Known rows, with every step that occurs
q r: [-12.8 -29.8   5.4 -23.0 -23.9  10.1 -28.3   7.5  11.8  -3.5  -9.7 -25.4
  -6.3  -7.9  -8.8   4.4 -24.0 -13.8  -3.1 -26.7   8.9  16.7  20.2   3.8]
q r e m: [ -9.9 -23.0  -6.3  -8.6  14.1  41.2 -48.3 -13.5 -21.0 -21.0  20.4  14.4
 -28.0  -6.0  27.6 -12.1  -5.2  10.9 -13.7 -66.2 -28.9  30.2  -0.2  16.7]
q r s e m: [ 20.4  27.9 -14.9   1.1  22.9  15.2 -27.3 -22.7 -28.2  -2.4 -13.5 -16.6
 -11.8   6.7  28.9 -21.4  18.9   3.7 -11.0 -24.8   0.1  10.0 -16.1   3.2]
r e: [-14.5   5.5  -2.1  -5.8  -8.8  17.2 -31.8  -1.8   0.6   6.8  30.6  21.3
  -5.4   0.3  -6.2 -14.2   4.5  13.1  10.0 -39.3 -25.5  12.6  -3.1 -19.6]
r s m: [ 15.4  39.8   9.0  15.9  19.0 -45.2 -24.2 -27.8  12.8  23.1 -15.6 -55.5
 -19.3  48.0  21.2  -6.8  41.2  -2.5   1.3 -51.1  -1.4   5.4   1.6  32.6]
r c: [-19.1  16.0 -15.0   0.2 -52.2   1.3 -32.4   7.2  35.2  29.2   2.6 -21.5
   4.8  22.7 -12.1  -7.7  26.8  12.8 -12.0   3.7 -28.1   5.0  15.7  21.9]
s m r: [ -9.7 -23.1  22.1  -4.7  12.4 -34.8 -34.9 -37.5  25.3  17.8 -10.8 -37.3
  13.0  36.8 -15.8 -13.5 -21.2  -5.6   7.1 -77.2  39.1  30.9  29.5  25.5]
c s e m r q: [-24.3  -7.8  12.5 -13.5  26.9  21.5 -11.3 -60.1 -14.2  14.0  -0.5  -4.8
  -6.0   1.2  11.9  -0.2 -20.4  46.0 -18.5 -31.3 -17.1  18.5   1.1   3.3]
s m r e: [-13.0 -31.9  17.1  -5.5   7.0   7.0 -39.8 -25.9   0.1  15.9   5.8  -3.2
  -6.1  25.4  -4.5 -20.9 -19.0  20.3  15.1 -81.8   6.3  32.0   7.2  -1.6]
q r c s e m: [  9.1  16.9  -8.8  -0.7  -6.0  20.8 -14.1 -15.5 -20.6  -3.6   1.2   0.2
 -12.2  12.7   7.5 -16.3  10.1  15.1 -12.7 -17.5 -15.4  10.6   8.6  13.7]
m r: [-24.2 -19.9   7.1  -8.9  -6.1 -22.2 -39.9 -19.0  36.3   8.1  -9.1 -17.2
  32.5  13.8 -27.8  -4.7 -35.9  -5.6  -8.2 -44.3  34.8  20.1  19.2  -5.5]
f s e: [ 39.3  53.2   1.9   5.4  -6.9 -32.1  15.2  -2.9   1.5  22.1 -14.2   3.9
  -0.8  12.3  -6.3 -17.1  42.8 -12.5  21.8  -2.1  33.9   5.0   9.3 -29.4]
r e m s: [-17.1  43.3  -9.1   9.4  33.1   6.4  -5.8   3.6  22.4 -42.2   2.7  22.6
  16.7  27.2  13.9 -16.9  13.1  34.0 -12.8 -46.7 -25.6  11.7  20.8 -11.1]
m s e c r: [ -0.7  23.6  -5.1   5.4 -48.1  15.4  37.2  -5.3  -3.4   7.7   4.4 -16.7
  33.1  -0.7 -22.1  -6.2  23.1 -18.6   7.9   0.0   3.7   8.1  35.8 -30.6]
m r s e: [ 14.3  34.3  -5.4   4.3   2.5 -11.0 -14.5 -20.5  -4.2  30.4 -34.2 -27.7
  22.7  16.4 -10.2 -23.2   0.8   9.6   7.0  -0.3  35.6  -0.3 -19.7 -44.2]
c e r q: [-55.3 -20.4  21.7 -37.4 -30.3  56.2  -6.3 -33.9 -12.0  29.3  27.6  -6.7
 -16.0 -15.8  26.0  12.4  -7.7  21.5  11.3 -18.2 -50.7  21.0 -13.5 -20.3]
q r s: [  1.6   5.2  -5.8   2.2 -17.2  -8.2 -31.4   4.1  15.7   5.5 -44.4 -50.3
 -13.5  12.2  18.0  12.9  -1.6   0.6 -23.9  -4.1  -1.3  -1.3 -13.6  -8.6]
q r c m: [ -3.8   4.4  12.0   1.5 -54.3  43.9 -55.6  -7.8  -5.1  34.9  16.6 -12.3
 -26.2  25.0   0.2  -8.3  -2.2  11.6   6.7 -16.7 -20.9   6.6  29.5   1.2]
c r: [-22.5   1.2  14.4   1.7 -45.3  -3.4  -6.0 -30.6  24.1  -1.1  15.8 -30.8
   8.8 -13.5 -16.4  20.8  13.7 -32.5  -6.7 -35.5   8.2  11.7  28.8 -24.4]
s m r c e: [-19.7  -3.9  29.8  12.8 -78.0  14.7 -41.7 -14.6  16.7  27.8   7.3 -13.7
  28.1  29.2 -14.2  -7.5   9.2  28.1  23.9 -49.7 -11.8  26.7  16.6 -10.7]
r c e m s f: [-31.9  77.8 -31.1  24.2 -31.4  -8.0 -22.3  13.3  40.0 -36.5 -46.1  12.2
  40.8  27.0   1.8 -10.8  34.0  56.7 -10.4 -12.4 -25.1  28.3  21.2 -10.1]
r s e: [ 22.3  62.9 -10.9   5.2   2.4  -9.2  -5.0 -11.8 -10.0  29.0 -16.4 -20.5
  11.4  13.9  -2.2 -23.0  29.7   2.9  11.5  10.9  13.9  -9.0 -21.6 -39.7]
s m r q: [-28.9 -27.2  25.0 -17.5  20.9   5.3 -18.8 -59.9   4.9  34.3  -4.5 -36.3
 -13.8  14.7  11.2   0.6 -13.2  34.2  -0.4 -56.5  -6.8  28.9  14.7  28.8]
c s r e: [ -6.7  -5.2  19.8  10.9 -31.0  -1.2   1.9 -14.4  -2.2   0.8  10.3  17.0
 -10.7 -12.3 -11.4 -25.2 -18.0   5.3   3.0 -14.3 -23.2  17.6  18.9 -25.8]

Rows
[-14.6  71.2 -40.0  20.3 -12.0 -43.0 -40.2   0.5  34.6  -2.9 -61.4 -26.4
  12.1  17.5   3.6   2.5  28.8  22.3 -22.6   8.2  -3.6  12.3 -13.8  -7.1]
r s f
[ -7.9  14.5  -5.1  12.8  -2.3 -33.6 -42.5 -16.1  35.6  13.6 -45.4 -45.3
  17.2  26.5   2.6   4.8 -11.4   8.2 -27.3 -17.5  19.3  -0.5 -14.9 -16.0]
m r s
[-19.1  44.5 -38.0  21.6   5.8 -39.5 -57.1 -16.8  32.0 -12.4 -74.3 -27.9
  17.7  22.6  11.9  -2.2   4.3  30.4 -36.2 -17.3  12.8  26.2 -15.4   5.6]
e m r s f
[-14.0  17.3  21.5   7.3 -10.6  26.9  24.6 -31.1 -10.5  27.3   0.5  -4.3
  -3.7  -4.6  12.2 -26.4  -5.3  29.9  -0.6  14.2 -43.3  14.0  44.5   1.5]
e c m s r q
[-14.2 -37.0   3.9 -19.2 -22.3  42.7 -32.9   7.1 -10.4   0.3   9.5   7.8
 -22.6 -11.5   0.9  -6.3 -22.3  12.2   8.1 -40.5 -18.1  23.7  -0.2 -19.2]
q r e
[ 11.6  53.5   4.6  -4.3  -6.6 -17.1  16.2 -11.5  -5.3   9.4  13.7   7.4
  15.8  11.3 -31.6 -14.2   8.8   0.7  17.1   2.1   9.9  -7.5   9.3 -36.5]
c s e
[ 24.5  52.7  -1.0   7.5 -15.6  31.0 -27.1 -13.6 -43.0  44.6  53.3  21.3
   5.0  20.6 -15.3 -36.7  13.9 -10.4  31.6 -10.4 -11.8  -0.4  25.3  -8.2]
s e c m
[ 12.0  75.6   1.7   7.5 -13.1  21.6   9.3  -0.5  -3.9  20.6  -0.1  10.4
  23.8  36.0 -18.7 -38.7  21.6  28.9  32.6   7.8   5.7  -5.6  28.5 -52.0]
r c m s e
[ 39.6  41.7 -22.7   8.3 -22.2 -17.4  18.1  17.2 -15.7  34.2  -0.2   8.4
   9.8  16.5  -8.8 -24.4  41.4 -19.7  11.7  14.1   2.7   4.5  19.2  11.8]
f s e c
[-18.4  51.0 -39.6  14.2 -30.6 -22.3 -15.3  16.1  13.2 -11.6 -20.3  21.4
  11.3  15.3 -20.2   0.6   9.5  30.1 -15.0   4.7 -33.0  16.5   9.4   4.6]
r e c s f
[ 13.6  -6.1  18.7  17.4 -31.1 -12.4   1.1  -7.8   2.1  11.0 -12.4  14.3
 -25.2 -12.2   7.8 -26.8   9.4  -5.9   8.2 -18.3  -5.8  27.1  19.0 -21.5]
f s r e
[ -5.7  -7.0  -0.2  -5.9  23.2   0.0 -37.7 -38.6  -1.9   3.5  -4.0  -3.4
  27.0   9.7  -8.9 -28.3 -23.4   1.6  -4.2 -55.4  34.9  28.0   9.7   0.3]
s e m r
[ 32.5  29.8  20.4  16.9  10.2 -68.5  -3.8 -18.3  22.7  14.2 -13.7 -31.5
 -31.5  47.2  17.5   1.0  53.0 -18.8  11.7 -65.2  18.1  19.3  33.5  42.4]
f s m
[-13.5  38.1 -35.8   8.9 -22.4 -24.2 -40.3   8.5  26.1  -8.1 -79.7 -38.4
  -0.4   6.8   9.7   7.9   6.4  22.6 -22.7   8.6   3.1  19.7 -13.0  -7.1]
q r s f
[-27.8  77.8 -37.4  14.7  17.5 -33.2 -17.2   6.6  44.2 -45.7 -47.8   7.7
  34.7  23.9  -0.7 -11.6  22.1  33.6 -19.6 -20.6  -2.8  25.7  25.9   4.1]
e m s f
[-18.7  61.1   9.2  18.0   3.5  -1.3  -4.8   1.3  27.7 -45.3   8.4  19.7
  43.9  24.8   5.6  -7.9  22.3  26.0  -0.8 -47.9 -19.0   9.7  29.2 -24.6]
c e m s
[-10.1  -1.6  -6.1   6.7 -25.5  -8.1  -9.2   8.2   5.6   3.1  16.0  16.9
  11.8  24.4 -23.7   0.8 -23.5  13.6 -16.9 -15.9 -30.1   3.5  15.9   1.1]
m r e c s
[-39.0  -7.5  18.0 -10.8 -25.3  31.1   3.7 -54.4   2.1  20.6  18.6 -29.4
 -17.0 -24.4   9.9  27.6  14.8  13.2 -12.4 -22.5 -32.1  15.5  12.9  -9.1]
c r q
[ -0.4   4.2   6.0  -1.4 -35.7  28.8  33.4 -38.5 -21.8  40.3   0.5 -18.8
 -23.4 -16.0  18.4  17.3  38.4  10.2  -4.5   3.8 -28.4  15.0  15.1  -6.5]
f s e c r q
[-35.2  35.6 -28.0  11.8 -48.2 -38.5 -30.1   3.4  51.7  -4.5 -58.4 -11.5
  21.7  27.6 -28.1   8.6  -4.7  40.6 -28.4   8.3  -5.0  20.2  16.7   3.1]
m r c s f
[-11.7  38.9   7.9   8.6 -30.7  23.7 -14.4  15.7  29.1  -1.2 -15.1  -7.7
   7.9  45.0  -5.4  -8.1  -1.9  32.4   1.4  -8.4 -14.1  -1.0  46.8 -25.3]
q r c m s
[-27.6  40.7 -34.0   7.0   8.7   2.6 -20.6  15.6  23.9 -50.8 -55.9  12.6
  13.5  13.1   9.5 -10.8   2.6  47.2 -15.3 -26.8 -11.4  36.7  17.7  -8.5]
q r e m s f
[ 27.6  21.0 -28.3  -1.9 -25.4  16.8   0.2  15.7 -31.0  35.8 -15.7 -20.3
   8.5  10.4  -1.8 -24.3  14.8  -5.0   3.2  25.5  -7.4   1.2  -5.7   3.8]
q r s e c
